Each row was made from one small tree. The marks that hang from a mark follow it in brackets, in alphabetical order. Every link used is in the known rows. Write each row's tree.
Known rows
gimedad(dusiz(gutuf lilap rogag)): [-46   7 -45   2  21  69  -8   6 -13  -5  26  16  62 -12 -37  11  54  12
  -6  51 -52 -31  50 -15]
dusiz(fazeg(penuge) gutuf): [-22 -23  -2 -28 -15  17 -12 -17  -5   2  -3 -17   1   9 -10  16  19  11
  -7  32  20  -1  22   5]
penuge(fazeg(dusiz zenam)): [  0 -35  17 -34 -32  -3  12  -9   8  12   2   0 -15   9 -17 -24   1  -7
   0  -9   1  23  -7 -30]
dusiz(fazeg rogag): [-19  10  -6  -7  -6   8  -5   1  -9   3 -11   2   2   6   0   8   0  17
  -3  17  10   1   8   6]
dusiz(gutuf lilap): [-22  -1 -30   8  10  40  -9  -2  -9   4  15   7  30   5  -8   5  42   0
   8  34 -32  -9  31  -9]
zenam(fazeg(diminaz dusiz(lilap rogag))): [ -8   7 -27  -4  19  70   5  -8  -1  14  19  -1   3 -21 -15 -15  39  14
   5  19 -47 -17   2 -20]
dusiz(lilap rogag): [-25  16 -32   6  15  40  -3   6 -13  -2  13   7  22  -8 -16   5  32   1
   4  38 -28 -12  25 -15]
gutuf(dusiz): [  0  -9   5  -5  16  -9  -4  -8  -6 -10   8   6  25 -18 -12   7   8   2
  -1   5  -1   4  16   1]
gutuf(dusiz(fazeg lilap rogag)): [-29   3 -13  -1  19  19 -17  -6 -18  -9   9   7  42 -16 -13  23  32  22
   1  40  -7  -1  34   0]
fazeg(diminaz): [ 12  -6   7   2  11  18   9 -16   8  -7   3  -7  10 -16  -4 -14  -7   0
  -2  -1  -3   5  -1   8]
gimedad(dusiz(fazeg gutuf lilap rogag)): [-49   6 -33   0  10  53 -14   1 -13  -1  11  14  55   0 -26  19  48  23
  -8  50 -28 -17  49  -2]
zenam(fazeg(dusiz)): [  7   0  -4 -14  -5  13  -4   5   7  22   1  -3 -31   4   5  -7  15  14
   2 -19 -14  -9 -19  -9]
zenam(fazeg(diminaz dusiz)): [ 16  -9   3 -12   4  31  11 -15  14  13   5 -10 -21 -13   1 -22  10  14
   2 -18 -17  -4 -19  -4]
gimedad(dusiz(fazeg(penuge) gutuf)): [-25 -26   4 -29 -10  26 -11 -16   1  -6   2 -14  23  -2 -23  21  29  22
 -19  39  12 -10  31   1]
zenam(fazeg(diminaz dusiz(rogag) penuge)): [ -3 -11  -7 -36  11  59   8 -22   2   9  15 -29 -24 -20 -20 -16  27  17
  -4  23 -19 -19  -2 -21]
dusiz(fazeg gutuf): [-18  -5  -7  -3 -10   9  -7  -7  -5   6  -8   1  10  13   4   9   5  12
   3  10   3   2  15  16]
zenam(fazeg(dusiz(gutuf lilap rogag))): [-35   9 -58  -8  13  73  -7   8 -14  23  20   9   9   2 -14  -6  62  18
  13  32 -58 -29  21 -25]
rogag(dusiz(fazeg(penuge zenam) lilap)): [ -5 -41  24 -44 -21  34 -12 -24 -28 -16   4  -8  21  -7 -46  18  38   6
 -13  30  10  -1  37 -21]
zenam(fazeg): [  4  -6  -2 -14   9  14  -8   3   4  -4  15   4  -9 -11 -12  -1  16  20
   3 -10 -10 -20  -4   1]
fazeg(diminaz dusiz(gutuf lilap) penuge): [-10 -22 -24 -17   2  70   6 -27  -2  20   9 -27  13   2 -10  -7  42  -3
   3  47 -29   2  19 -24]
gimedad(dusiz(fazeg(penuge) gutuf rogag)): [-43 -13 -12 -33   1  44 -11 -12  -9  -8  11 -10  28   0 -35  21  36  23
 -16  53   1 -20  41  -3]
gutuf(dusiz(fazeg(zenam) lilap rogag)): [-21 -12  -8 -25  11  21 -11  -5 -26 -31  15  23  43 -16 -36  12  43  20
   0  29 -11   3  40 -14]

Write each row's tree
[  0 -45  16 -50 -10  37   1 -31  -9 -24   9 -13  13  -7 -36  -9  22  12
  -4  19  11   7  22  -1] : dusiz(fazeg(diminaz penuge zenam) gutuf)
[-20  17 -38   5   0  39   4  10 -14  24  -1   1   1   5   3  -3  30  -1
   5  28 -31  -3  11 -29] : fazeg(dusiz(lilap rogag))
[-20 -38  -8 -41 -20  41 -14 -14 -19 -16  13  -1  21   5 -33  13  52  13
  -2  43  -3   2  37 -21] : dusiz(fazeg(penuge zenam) gutuf lilap)
[-13  -9   3  -1   7   1 -16 -12  -8  -8   1   6  36  -9  -3  24  22  17
  -3  22   5  11  21   3] : gutuf(dusiz(fazeg lilap))
[ 10  -5 -10   1   9  53   6 -10  11  16  13 -10  -6 -14   1 -16  29  12
   2   2 -34  -6  -8 -15] : zenam(fazeg(diminaz dusiz(lilap)))
[  9 -42  -2 -51  -9  49  15 -26  -6  -3  12 -17  -4  -3 -28 -29  28  -4
   0  13 -16   9  13 -26] : fazeg(diminaz dusiz(gutuf) penuge zenam)
[-48  -6 -32 -21   0  57 -14 -11 -19   2   9  -9  22   2 -18  22  49  15
  -1  75 -12 -12  42 -14] : dusiz(fazeg(penuge) gutuf lilap rogag)
[-10 -30   9 -26  -3  36   0 -34  -2  -4   1 -26   9  -4 -11   3  11  11
  -5  34  14   7  16  11] : dusiz(fazeg(diminaz penuge) gutuf)
[ 12 -29   7 -48 -27  10   9 -10  -6   2   0 -14 -28   6 -15  -9  19  -4
  -2   1   4   9   0 -34] : fazeg(dusiz penuge zenam)
[  3 -44  30 -55  -7  -9 -10 -24 -14 -34   6  -5  10 -14 -33  14  20  14
 -10  13  28  12  23 -13] : gutuf(dusiz(fazeg(penuge zenam)))
[-26   6 -25   1  33  32  -9  -3 -19 -12  21  14  47 -25 -27  12  43   8
   6  44 -30 -10  37 -15] : gutuf(dusiz(lilap rogag))
[ 10 -24  13 -11  -5  29   3 -17  -6 -24   3   3  27 -12 -20  -6  17  11
  -4   6  -4  15  13  -4] : dusiz(fazeg(diminaz zenam) lilap)
[ -3   0 -17 -28 -12  17  11  10 -14   2  -1  10 -12   7 -14 -19  16  -2
   7  -4 -20   5   5 -28] : fazeg(dusiz(rogag) zenam)
[ 16 -40  22 -41  -1  30  12 -29  -4 -32  16 -17   3 -22 -41 -19  13   1
  -4   9   5   3   9 -15] : fazeg(diminaz penuge zenam)
[-17 -23  -1 -39 -22  18  11  -7  -4  11   6   6  -6   6 -27 -28  11  -4
   2   9 -12  11   1 -34] : penuge(fazeg(dusiz(rogag) zenam))
[  3 -16   3 -36 -11  20  -2  -7   8  16   4 -23 -41  -2  -7   0  23  15
  -3   5  -2 -15 -11 -25] : zenam(fazeg(dusiz penuge))
[-21 -11  -6 -13   6  54  -1 -27  -8  -7   7 -24  17 -17 -18  11  24  16
  -9  63   1  -1  25  -8] : dusiz(fazeg(diminaz penuge) lilap rogag)
[  8 -21  -5 -22   7  60   1 -21  12  12  18 -27 -12 -19 -13  -5  39  15
  -4  26 -21 -10   0 -25] : zenam(fazeg(diminaz dusiz(lilap) penuge))
[-25 -10 -12  -4  -2  53  16 -22   7  26   9 -12  16  -9 -12 -22  17  -4
   0  42 -26  12   8 -27] : penuge(fazeg(diminaz dusiz(lilap rogag)))
[-26 -21 -14 -26 -20  41   8  -4  -6   8  12   7  10   3 -31 -20  32  -2
   2  32 -29   9  16 -46] : penuge(fazeg(dusiz(lilap rogag) zenam))
[-19  13 -38  -5  10  52  -6  13  -9  20  13   4  -8  -4 -10  -3  45  16
   7  21 -43 -19   6 -28] : zenam(fazeg(dusiz(lilap rogag)))
[-32 -13  -8 -22  15  30 -18 -20 -21 -14  12 -10  31 -19 -27  29  45  19
  -4  67   5  -2  42 -15] : gutuf(dusiz(fazeg(penuge) lilap rogag))
[  5 -24  27 -22  -7  15   1 -32   7  -6  -8 -33  -5  -9  -6   7  -4  14
 -12  23  31  13  -1   6] : dusiz(fazeg(diminaz penuge))
[ 21 -34  42 -32 -10  22   6 -33 -17 -21  -4  -3  22 -16 -32  -7  -5   8
  -9 -12  12  10  15  11] : rogag(dusiz(fazeg(diminaz zenam)))
[-30  14 -29   5  19  47  -5   8  -8  -9  24  12  45 -16 -32  11  39  13
 -11  42 -35 -23  33 -19] : gimedad(dusiz(lilap rogag))
[ -6 -10 -29  -4  14  71   0 -13   5  16  18  -4  10 -10 -10 -15  47  13
   6  15 -49 -13   8 -14] : zenam(fazeg(diminaz dusiz(gutuf lilap)))
[-35   6 -25  -9  -2  28  -8  -4 -18   5  -3   5  16   9  -3   7  16  14
   2  26  -6  -2  27  10] : dusiz(fazeg gutuf rogag)
